Each row was made from one small tree. The marks that hang from a mark follow it in brackets, in alphabetical order. Every link used is in the known rows. Write each row's tree.
Known rows
nuven{ganaro{gife vavufe{kili}}}: [ -9 -10  -2 -20 -25 -10 -16  -1  -5 -24 -34  -8  21 -25  -6 -17 -10  -2
   4 -11 -21  18  12 -32 -31  -9   2 -32]
nogu{gife{ganaro{vavufe} kili{reka}}}: [ 38 -21  30 -26  21  18  18 -26 -16  14  12  15   5 -17  29   1  11 -22
 -42   6 -13 -16  -1  40   9 -12  21  -3]
depub{vavufe{kili{gife{ganaro nogu} reka}}}: [-16 -17 -27  30  21   6 -17   5  19   9  14   0  -8  26 -14  14  17   1
   1   7  16  -5  18  25  11 -13  10  24]
reka{kili{vavufe{ganaro{gife nuven}}}}: [ 18  21   4   4  20  -5  12   6  -8 -25 -37   4 -19  -9  14 -14 -10 -13
  -8 -24 -11  -9  -4   8  -3  34 -28 -23]
nuven{kili{gife reka vavufe{depub ganaro}}}: [  4   0   4 -13 -35 -10   9   5  21  26   3 -23 -31  -4  -5   4   8  20
  46  20  18 -24 -42  14  17 -13  13   6]
nogu{gife{ganaro{nuven vavufe{kili{reka}}}}}: [ 35 -24  30 -22  14  -2  13   5 -20  19  13   8  -1   1  16  19  22 -24
 -23   0   3  -8  19   1  -3 -22   4 -12]
nuven{ganaro kili{vavufe}}: [ -3  12 -10  14 -32  16   3 -27   0  12 -40 -17  11 -58 -37  -1 -10  -7
  11  20 -30   9 -47  15 -42 -28   1 -37]
vavufe{depub ganaro{nuven{kili}}}: [ -2  13 -12 -16   3   9   4   4   0  -4 -11 -26   7 -28  -4 -19 -22  21
  34   6  13 -12 -21 -19  -9 -37  -1  15]
depub{vavufe{ganaro}}: [-18  16 -14  35   1  28   1 -10  33 -36 -42 -15  11 -12 -17  -2 -11  -3
  14  18   3  15 -11  15   5  -7   0  19]
ganaro{gife{kili{reka} nogu} nuven}: [ -8 -17 -15 -25  45  14   2   5 -27   7  14  27   3  16  22  -4  25 -13
 -24 -28 -13  24  39  -7 -15  28  -1  -3]
depub{vavufe{ganaro{gife nuven} kili{reka}}}: [-12  -5 -37 -12  22  10 -12  39   8 -27 -25 -25  -9  14   1  -3  20 -11
  45  -5  20   1  15  -1   5  -6  -7  -3]
kili{gife{ganaro} reka vavufe{depub}}: [ 15  -9  21   9 -13 -23   2  29   8  47  26  11 -21  34 -11  -2  31  39
   6  -8  14  -6 -34  24  39  -5  29  35]
kili{gife reka}: [-10 -24  44  -9 -43 -20  12  -1  26  -4  30  46 -17  30  -8  36  21  15
   7  11  34   4  -8  -6  39  28  20  12]
reka{kili}: [ 13   4  40   9  16  -2  15 -33   2 -36  -9  37   1 -11  11   4 -27  -8
 -38  -9   9 -12  -8  16  -9  34 -10 -18]
kili{vavufe}: [  3  24  37  37 -18  -1  15   0  -3  -1 -17 -11   8   8 -11  11  -1  -3
 -25  24  -8  24 -28  12  -3  23  -4  -8]
kili{reka}: [ -5 -12  54  -7 -24  -2  27  -6  12 -20  22  24   3  18   3  36  17  -1
  -9   7  21  19 -25   8  16  23  17  -3]
vavufe{kili}: [ -6   9  16   2  -7 -11  -7   3 -10 -28  17 -11  21   5  -4  13 -13  -6
  -8  29  18 -10   1  -8  -9  10  -9 -21]
vavufe{depub ganaro{gife{nogu}} kili}: [ -8  11 -38 -14   5  -5 -31  15  -9 -30  20 -45   9   8  15 -37 -31  21
  36 -16   5 -22  13 -27  -2 -22 -21  12]
kili{gife{ganaro}}: [  2   0   6  15 -11  -9  -5 -10  20  12   8  35  15   0 -29  10  -7  10
 -14   3   6 -10  -4  -5  23  -3  16  14]
gife{kili nogu}: [-14  10 -10  28  29  29  -1 -45 -13   0  20  13  23  -8  12  -1 -19 -17
 -58  19 -26  17  17  28 -15  14   1   9]
nuven{ganaro kili{gife{nogu} reka vavufe}}: [ -9 -16 -24  13 -48   0  -3 -25  16  39   0  10 -22 -24 -31  19  13   2
  22   4 -21  11 -25  18 -16 -25  11  -9]
ganaro{gife{nogu} nuven vavufe{depub kili}}: [ -5 -22  -3 -19  32 -20 -17  27 -34  21   0 -23  -4  28  25 -28  -1  10
 -20 -27 -10  13  65 -57 -31  -2 -11   1]
nogu{gife}: [ 18  -8  53   4 -21   8  12 -34  -5 -21  10  18  14  -9   4  15  -9 -11
 -22  16  13   0  -5  -6   1   5  -9  -4]
reka{kili{gife vavufe{depub}}}: [ 17   6  32  21   5 -29   0  -9  -2   4  -7  22 -30   8   7 -16 -17  29
 -22 -12  17 -24  -9  14  11  34  -9  10]

Which tree is each row?
[  2  -5 -18 -47   7   2   4  22  -1 -11  -9 -20  -6 -12   9 -27  -3  21
  55 -24  18 -15 -17 -28  -1 -21   3   5] => vavufe{depub ganaro{gife nuven{kili{reka}}}}
[-11  -5 -25   3  -5  16 -14 -20 -11  -4  -9  12  14 -20  -5 -18   8  -3
  -6 -24 -38  34  -6  16 -22   2   3  -9] => nuven{ganaro{gife{kili{reka vavufe} nogu}}}
[  0  -6 -16 -56   8 -19 -19  58 -17 -23  18 -32  -7  21  23 -23  12  25
  64 -26  34 -18   2 -36  12 -16  -5   7] => vavufe{depub ganaro{gife nuven} kili{reka}}
[  2 -13  30 -20  13  -6  21  -1 -12  31 -28 -20  -4 -15   8  -7  -8  11
 -18  15   4   3   9 -28 -38 -18  13  -7] => ganaro{nuven{kili} vavufe{depub}}
[ -3  20 -26   9 -14  15  10 -17   6  -2 -18 -37   0 -23  -6  -3 -15 -22
  16  11 -30  -9 -18   5 -21  -5 -11 -23] => nuven{kili{vavufe{ganaro{gife{nogu}}}}}
[  3 -31  20 -56   7  -9  23  16  -5  11 -32  -3 -17   1  17   5  22 -18
   2 -14  -5   8  27 -35 -23  15  13 -36] => ganaro{gife nuven{kili{reka}} vavufe}
[ -6  13 -15 -21  -7   4   3  17   7 -34 -24   0  14  -8  -1  -3  -6  -9
  27 -17  -2  14   7 -36   5   4 -15  -8] => vavufe{ganaro{gife nuven}}
[ 17  31  19  22   4  -1  17 -16   6 -24 -25   2 -12 -14  13  -3 -18 -13
 -17  -5  -9  -9 -22  27   2  30 -20 -18] => reka{kili{vavufe{ganaro}}}
[  1   9 -45  27  74  39  -1 -26 -28  38  20  23  34 -18   0  -5  -2 -24
 -67  -9 -41  13  25  38 -23 -20   9  14] => gife{ganaro{nuven} kili nogu}
[-12  16 -42  -8  -6   2 -20   7   2 -43  12 -34  17   5   7  -6 -20 -17
  28  -6  -8 -12  24 -23   0  -2 -26 -14] => vavufe{ganaro{gife{nogu}} kili}
[ -7  28   1  28 -47 -15  -2   9  25   7 -17  -4 -13   7 -17  10   0   6
  21  24   0   5 -17  -4  31  14  -8  13] => kili{gife vavufe{ganaro}}
[-14  21 -23  -5 -35 -18 -22  11  20 -29  14 -16   5   0  -7  12 -16  -1
  43  27  19 -25   6 -22  27  -6 -13  -3] => vavufe{ganaro kili{gife}}
[ -9  -3 -13  35  -1   0  -8 -26  19  24  29  37  13   5 -30  17  -9   2
 -31  -6 -10   3  20  -4  15  -8   8  25] => kili{gife{ganaro nogu}}
[  1  21   5  -4  -1  16  14   1  -3  -4  -2 -14   3  -2  22   0  17 -13
  -5  26 -13   6 -35  50  18  20  11  -2] => gife{kili{reka vavufe{ganaro}}}
[ -9 -23   9  -6 -13 -30 -20  11  -5  14  62   1 -17  42  10   5   2  41
  12   2  38 -18  13 -12  16  -7   6  33] => vavufe{depub kili{gife{nogu} reka}}
[  5  -9  -6  32  -2 -15   8  21   5  67  32  29 -26  40 -19  33  47  -1
 -19 -14 -11  22   8  19  27   0  10  26] => kili{gife{ganaro{nuven} nogu} reka vavufe}
[-22  10 -43  19  10   1 -25  24  19  -9 -27 -17  -9   4 -17   3   2  -1
  32  23  26  -8  24  -7  11 -15 -10  17] => depub{vavufe{ganaro{nuven} kili{gife}}}
[ -2   5 -15   7  33  11 -14  -9 -28   4   3 -10   9   9  19 -41  -9   8
 -30 -16 -29  10   9  10 -15  22  -6   8] => ganaro{gife{kili{vavufe{depub}} nogu}}
[ 32 -10  22   2  18  14  10 -13 -20   8   9  24  17 -13  -6  12   5 -16
 -26  -7   0  -5   4   2  -3 -23  -6  -1] => nogu{gife{ganaro{nuven}}}
